Each row was made from one small tree. Brackets hold a mark, then the marks that hang from it, in alphabetical order. Every link used is in the known rows. Write each row's tree.
Known rows
(nezak (telur (roni (rupa (rudo lagi) sofe)))): [ 29 -16  13  27 -17  28  18  25 -14 -27  -4 -31  -8  28   2  29  22   0
 -15  16 -20   5   2 -13]
(rupa rudo): [  7 -37  -9  14  -9  33   3  12 -23  -6  -7 -17 -14  16  -3   0  12  -6
 -21  10   4  13  -7  -6]
(fesep (roni (rupa rudo (sofe dagal zofi)))): [ 10  -1  -6  15   7  -3  34  21 -12   5 -27 -20   0  32 -24   8 -24 -18
 -38 -30 -16 -15  -3 -13]
(sofe dagal rupa): [-14 -19  -7  28  13  18  26  -4  -3 -14 -32   8  -7  -1 -13  -3  -7  18
   1   1  15 -14  13   1]
(roni rupa): [ -7 -34  -6  30   2  27   9  13 -36  -1 -24  10   8  21 -30   7  10  -7
 -12  -7 -15   6  19 -11]
(sofe dagal (rupa (rudo lagi)) zofi): [ -3   8 -20  11  -1 -10  16 -15  23 -18 -58  -2 -10   0   7   6 -37  -8
 -20   1   9 -21  -8   1]
(sabav dinot (rudo lagi)): [  1 -21 -17   2 -27  22 -30  22 -41 -27 -30  25 -11   9  16 -11  33 -17
  -5   9   5  11 -25  22]
(lagi (rudo duno)): [  2 -44  -7   9  17  29  13  32 -42  26   9  -1  21   8   0   8   1 -11
  -5  22  11  19 -16  12]
(nezak (telur (roni (rupa sofe)))): [ 15 -27  14  44  -4  42  30  22 -26 -10  12 -28 -11  18 -13  19  24  11
 -10  13 -15  10   5  -3]
(sabav dinot (rudo duno lagi)): [ 18 -36 -11 -11 -27  10 -26  27 -46 -14 -20  39  -8  11  19 -10  27 -31
  -2   9  17   6 -30  22]
(sabav dinot): [-14 -30 -13  12  -8  31  -6  16 -40 -14  -3  11 -27   8  -9 -26  32 -15
 -12  12   4  20 -11  21]
(sofe dagal (fesep roni) (rupa (rudo (duno fupe)))): [ 21 -35  -1  -8  23 -25  34   9   3 -24 -26   1  -6  12  -3  12 -22  30
   5   5  33 -54  -1 -37]
(rupa (rudo duno) (sofe dagal (fesep roni) zofi)): [ 33 -11 -12 -11  21 -16  38  16  12   9  -8 -18 -25   9  -5  14 -26 -20
 -44 -17  25 -18 -29 -16]
(nezak telur): [  1 -37   3  33  -1  52  10  20 -18 -19  15 -17  -9 -18  -5   0  37   7
  -8  33  -2  15   5   0]
(fupe (duno (rudo lagi))): [ 23 -19  10   7 -10   0  -3  33 -15 -36 -30   7  -7 -10  -7   9   1 -24
  10  -1  -4  30 -30 -20]
(rupa (rudo duno lagi) sofe): [ 40 -23  -5 -12 -17   4  14  37  -2 -16 -17  -1 -12  21   2  31  13 -47
 -37   9  11  13 -10  -5]
(rupa (rudo lagi)): [  9 -14  -7  -2 -11  19  -6  18 -14 -28 -26  -4  -7  10   7  12  16 -14
 -24  11  -4  15  -4 -10]
(fupe duno): [  9 -27  11  21  -1  28  11  20 -32   0   8   3 -11  -5 -16 -13  -2 -16
   0  -1   2  30 -12  -6]
(sofe dagal fesep (rupa rudo)): [  2 -31 -20  16  13   6  19 -14  14 -20 -36  -7 -21  12  -2   6 -13  29
  -4   7  28 -32   5 -27]
(sabav rudo): [  3 -40 -11  27 -10  42  -6  15 -39   1 -15   2  -1   3   2   4  17   4
  -6   2  10  11 -16   9]
(fesep (roni (rupa (rudo duno) (sofe zofi)))): [ 22 -24  -4   6   0  -5  35  33 -30  20 -15  -9   0  38 -23  12 -21 -39
 -39 -18  -9  -7  -9  -8]
(fesep roni): [-15 -15   5   7  20  29  21  32 -49  -9  -2   0  -6  -2 -15  -9  16   8
 -17  -2  -7  18   0  -1]
(rudo duno lagi): [ 11 -18   3 -12   5   9   4  28 -26 -18 -18  31   1 -10   1  13  17 -26
 -15   9   8  19  -1   0]
(nezak (telur (roni (rupa (sofe dagal))))): [ 17 -17  17  43   5  34  32  14 -12 -15   9 -28  -8  14 -12  17  17  20
  -6   0 -12  -2   7  -8]
(roni (rupa (rudo duno) (sofe dagal fesep zofi))): [ 34 -28 -19  11   6 -16  27   1  15  14 -29  -6  -8  31 -21  26 -27 -30
 -35 -22  12 -27  -7 -26]
(nukin (roni rupa)): [ -7  -5   0  43   0  32  21  11 -42   3 -10  15  -5  22 -20  30   2  12
 -16 -14  -7   2   4  -5]
(nezak (telur roni)): [  3 -26  18  34   4  53  18  14 -34 -15  26 -27 -20  -9   5   0  29  28
  -1  26  -4  22  -8   6]

Write each row's tree
[ 10 -44  -1   8  14  15  14  35 -31   8   5  -4  30   3  -4  23   0  -5
   4  30  14   4 -17   5]	(lagi (rudo (duno fupe)))
[ 40 -33  -3   4  -5   8  26  20   7   1  -2 -13 -15  23  -6  18   1 -27
 -29  -8  23  -4 -11  -7]	(rupa (rudo duno) (sofe dagal))
[ 39 -48 -15  -2  -1  10  23  23   0   1  -1 -13 -27  23  -6  27  11 -25
 -34   9  29   1 -14 -18]	(rupa (rudo duno) (sofe fesep))
[-11 -25  -6   9  29  12  19  22 -40  -9 -20   9  -1  12 -26   5  10  18
 -15  -9  -9  -6  13 -31]	(sofe (fesep (roni rupa)))
[-16  -8 -16  11  31   1  23   8 -28   6 -28   3  -7   0 -26   2 -17   2
 -28 -14  -9  -7  -5 -19]	(sofe (fesep (roni rupa)) zofi)
[  1 -13  -9   6  25  20  33  36 -17 -15  -6  -9 -24   2 -21  17  21   1
 -34   0   7  11  -3 -12]	(rupa (sofe (fesep roni)))
[  5 -31  17  42   0  44  18  12 -39  -9  12 -20  -5  11  -8   6  22  24
   3  15 -16   8   7  -6]	(nezak (telur (roni rupa)))
[  1 -25 -23   3   1   3   8   3   3 -33 -49   4 -19  12   5  18   0   9
 -12  25  16 -14   5 -24]	(sofe fesep (rupa (rudo lagi)))
[  0 -29 -11  23  -1  14  20  -7   3 -13 -33  -9 -11  18  -4  -1 -14  14
  -4   4  17 -21   6  -7]	(sofe dagal (rupa rudo))
[-21 -19 -31  24  19   8  25 -14   2   1 -39   4 -27 -13 -13   5 -22   5
 -19  17  21  -9  -8   0]	(sofe fesep rupa zofi)
[-11 -18 -26   8  16  -3  30  -2  -9   2 -34 -15 -26   8  -4  -3 -33   9
 -25  11  14 -21 -16 -12]	(sofe (fesep roni) (rupa rudo) zofi)
[ 19 -24   5  28  -9  22  26  15 -33   3 -10 -25 -15  54 -14  22  -1  -2
 -21 -13 -11   9  -5  -6]	(telur (roni (rupa rudo sofe)))
[ 20 -19  10 -13   2  -6   5  31 -13 -38 -22  29  11 -15  -3  29  17 -20
  -6  18  11   3  -2  -9]	(rudo (duno fupe) lagi)
[ -5 -35 -15   6  14   9  26  12 -21 -14 -27 -10 -21  20  -5   0  -6  24
 -11  15  15 -20   1 -24]	(sofe (fesep roni) (rupa rudo))
[ 13 -14 -10  -4  32 -23  25  -1  -9  12 -25   2  -4  12 -13   1 -37   1
 -24 -29   7 -34 -12 -32]	(sofe dagal (fesep (roni (rupa (rudo duno)))) zofi)
[ 19  -6 -27   9  -5  -9  12  11  12 -12 -51  -7  -8  28 -16  38 -11 -35
 -46  -7  -9  -8  -3 -25]	(roni (rupa (rudo lagi) (sofe fesep zofi)))
[ 32  -2 -14 -27   9 -20  27  32   5  -8 -23  -6 -22   7   4  27 -12 -40
 -52   0  13  -2 -28 -14]	(rupa (rudo duno lagi) (sofe (fesep roni) zofi))
[ 17 -26 -28  24  -3   3  20   5   5   7 -33 -19 -14  34 -26  28 -14 -28
 -43  -9  -3 -10  -6 -21]	(roni (rupa rudo (sofe fesep zofi)))
[  6 -13  -3  39 -13  29  16   8 -36   4  -9   0  -8  39 -11  31  -5   8
 -20 -12  -6  -5  -3 -13]	(nukin (roni (rupa rudo)))
[-20  -3 -18  31  15   6  29 -17   9   1 -40   2 -13 -13 -13  -5 -34   3
 -13  -3  15 -14  -4  14]	(sofe dagal rupa zofi)
[ 40  -4  -1 -29  17 -19  26  35  11 -28 -21   0 -14  12   5  28   2 -13
 -34 -12  18 -15 -10 -31]	(rupa (rudo duno lagi) (sofe dagal (fesep roni)))
[ 12  16  -5   2   6 -14  26  27  -4 -13 -43  -9   6  27 -16  18 -20 -23
 -40 -28 -22 -14  -1 -17]	(fesep (roni (rupa (rudo lagi) (sofe dagal zofi))))
[ 20 -24 -13 -10  12 -17  15  -3  17 -27 -45  17 -12   8   9  17 -14   9
  -4   8  33 -35   4 -30]	(sofe dagal fesep (rupa (rudo duno lagi)))
[-21 -26 -12  11  28  12  32  16 -27 -16 -27   7 -18   1 -15   0   1  29
  -6  13  13 -11   8 -16]	(sofe (fesep roni) rupa)
[ 45 -21 -14  -2   9 -23  30   5  39  -8 -16 -19 -19   3  -7  36 -23 -22
 -34  -2  35 -29 -29 -21]	(rupa (rudo (duno fupe)) (sofe dagal fesep zofi))
[ -3   6  -3  19  20   0  39  24 -17   3 -27  -5   3  16 -33   7 -17 -13
 -33 -32 -17  -8   3  -6]	(fesep (roni (rupa (sofe dagal zofi))))
[  4  -5 -21  27  20  -2  29  -1  14   1 -38  -2  -8  11 -33  25 -15 -12
 -35 -24   0 -15   4 -18]	(roni (rupa (sofe dagal fesep zofi)))
[ 23 -18  -8  16  -5  21  21  16  12 -12 -12 -27 -18  21  -9  17   6 -13
 -33  -8  11   1  -6  -7]	(rupa rudo (sofe dagal))
[ 11 -22 -28  -6   3 -19  16  -7  11  -6 -48  11 -21   1   8  16 -31 -19
 -23  21  27 -20 -16 -12]	(sofe fesep (rupa (rudo duno lagi)) zofi)
[ 14 -14   1  13   6   6  31  31 -20  -7 -21 -16   4  41 -25  10  -4  -6
 -28 -27 -16 -14   9 -22]	(fesep (roni (rupa rudo (sofe dagal))))
[ 31  -6  16  26  -9  20  21  17   0 -31  -8 -31  -5  24   4  27  14  10
 -12   3 -17  -7   4 -17]	(nezak (telur (roni (rupa (rudo lagi) (sofe dagal)))))
[  8 -18 -16  -4  28 -24  38  -8   5   7 -30  -2 -20   4   1  -4 -48   9
 -16  -6  30 -42 -18 -18]	(sofe dagal (fesep roni) (rupa (rudo duno)) zofi)
[ 32 -30 -16   7 -12   7  27  18   0  20  -4 -19 -23  17  -7  17 -15 -53
 -47   3  18  10 -29  10]	(rupa (rudo duno) (sofe zofi))
[ 19  -6 -26  11  11   3  25  -4  33  -4 -22 -30 -32   5  -7  21 -16 -13
 -46  -9  20 -10 -23 -13]	(rupa rudo (sofe dagal fesep zofi))
[ 15   4 -18   1  21  -5  34  11  18  -5 -18 -32 -29   7  -8  13 -20  -6
 -47 -16  12 -13 -25 -17]	(rupa rudo (sofe dagal (fesep roni) zofi))
[ 16 -23   7 -11   1  -5  12  37 -46  -9 -26  14  16  34  -9   8  -1 -19
 -17 -11 -17  -7   8 -24]	(fesep (roni (rupa (rudo duno lagi))))
[ 27   2 -15  -7   6   0  12  16  30 -40 -35 -13 -20   9   2  34  11  -7
 -36  -4  13  -6  -5 -28]	(rupa (rudo lagi) (sofe dagal fesep))
